Each row comes from the steps of one path. Every step used is in the known rows, and no mark comes twice. Write the path behind each row, first mark first.
Known rows
nisabos/rubef: -4  -1  -4  5  -6  -14  1  -3  28  -7  -2  -27  29  -7  -5  6  -25  -9  1  9
baze/rubef/nisabos/koza/pilu/surak: -46  13  12  1  3  -38  5  -42  -26  36  3  12  -36  42  -4  -22  -9  30  -12  10
nisabos/koza/pilu/rubef/baze: 8  -1  16  75  5  24  29  -3  -20  2  25  50  -28  -17  3  -43  39  18  0  30
rubef/baze: 50  -3  0  45  -10  -1  -3  -14  7  -21  -10  40  -21  -17  -2  -11  14  13  -9  -18
baze/koza: -2  8  4  -14  8  23  -7  -21  3  -4  11  -11  -1  22  8  4  83  6  -27  27
nisabos/koza: -14  10  0  18  5  31  1  -15  7  -7  14  -14  -8  6  10  -8  54  8  -29  50
koza/nisabos: -9  -4  -1  14  -11  15  16  -4  -19  -7  -6  -22  6  -11  6  33  37  9  -10  -1
rubef/pilu: 34  -3  -11  -19  0  16  -9  11  19  -23  3  -3  28  -20  12  -8  -24  -16  14  -21
nisabos/rubef/pilu/surak: -16  4  -14  -23  -8  -51  -10  -17  25  -13  -15  -29  21  5  -4  3  -110  -28  27  -22
pilu/surak: 0  13  -8  2  -14  -41  -10  -35  -6  12  -18  9  -14  14  -4  6  -18  1  -5  2
baze/rubef: 1  -3  -2  -38  -7  -20  -14  10  -4  18  -13  -11  35  0  -17  11  8  -12  -13  -1
baze/rubef/pilu: 10  -9  -9  -59  -1  -9  -19  25  11  -6  -8  -21  50  -13  -6  1  -46  -31  12  -28
koza/pilu: 10  9  8  24  2  7  13  -14  -3  26  23  34  -4  11  21  -13  31  30  -4  22
koza/baze/rubef/nisabos: 4  -11  14  -42  -3  -5  -6  18  -21  9  -12  -15  0  3  -10  9  24  -3  -5  -33
rubef/baze/surak: 43  -1  -9  16  10  28  -13  26  27  -10  4  47  -23  -11  2  4  -6  4  0  -17
koza/nisabos/surak: -20  -3  -13  5  11  36  5  24  5  -6  7  -24  9  -5  11  28  4  9  6  19
koza/pilu/surak: -14  19  3  19  -7  -40  7  -42  -13  36  4  34  -24  31  11  -7  -17  24  1  15
rubef/nisabos: 53  -6  -2  12  -3  11  -4  -10  -4  -15  -11  21  -13  -21  -2  -17  38  25  -9  -38

Which path is each row?
16  -9  -11  -33  17  11  -21  32  10  4  -5  3  13  -7  -12  -9  -13  10  5  -22 : baze/rubef/nisabos/surak
43  -7  -8  20  11  34  -3  49  9  -6  5  49  -10  -36  -9  -8  -1  -13  15  -10 : pilu/rubef/baze/surak
-42  9  16  1  6  37  8  3  -3  3  23  -33  -20  25  21  15  63  -8  -21  63 : nisabos/koza/baze
7  7  -14  -20  -9  -33  -14  -18  7  -8  -15  0  5  4  3  -2  -67  -17  17  -22 : rubef/pilu/surak
-57  -3  6  -7  0  7  16  -12  3  -16  3  -68  17  18  0  36  25  -3  -9  19 : baze/koza/nisabos/rubef
53  -13  0  17  -1  21  8  15  -26  -10  -9  23  4  -48  -15  -30  40  7  9  -32 : pilu/rubef/nisabos
-28  -4  13  -53  -6  -13  -7  25  -12  25  -4  -30  23  19  -6  32  18  -27  -7  14 : koza/baze/rubef
23  -6  1  44  -11  -21  3  -11  26  -26  -10  9  -2  -14  -9  -8  -34  1  2  -17 : nisabos/rubef/baze
11  -1  8  28  3  16  23  13  -25  29  23  36  14  -21  4  -26  38  8  14  28 : koza/pilu/rubef
-66  6  4  -61  -1  -31  -12  1  -6  10  -4  -47  2  36  0  15  -58  -40  7  13 : nisabos/koza/baze/rubef/pilu/surak
-5  -9  -6  19  6  17  5  31  28  -20  1  -4  -9  -11  -2  30  -44  -5  11  -20 : koza/nisabos/rubef/baze/surak
-27  17  10  34  4  -17  13  -52  -20  22  11  27  -54  35  11  -28  7  41  -12  17 : rubef/nisabos/koza/pilu/surak
-61  1  -4  -33  -3  -32  4  -25  5  -21  -9  -65  11  27  0  27  -67  -24  17  -14 : baze/koza/nisabos/rubef/pilu/surak
50  -10  1  53  -9  6  9  11  -14  -16  -8  43  -5  -43  -15  -25  20  -5  8  -13 : pilu/rubef/baze
-6  -10  0  -48  18  18  -14  44  3  9  2  -14  2  5  -4  8  -4  -1  9  -11 : koza/baze/rubef/nisabos/surak
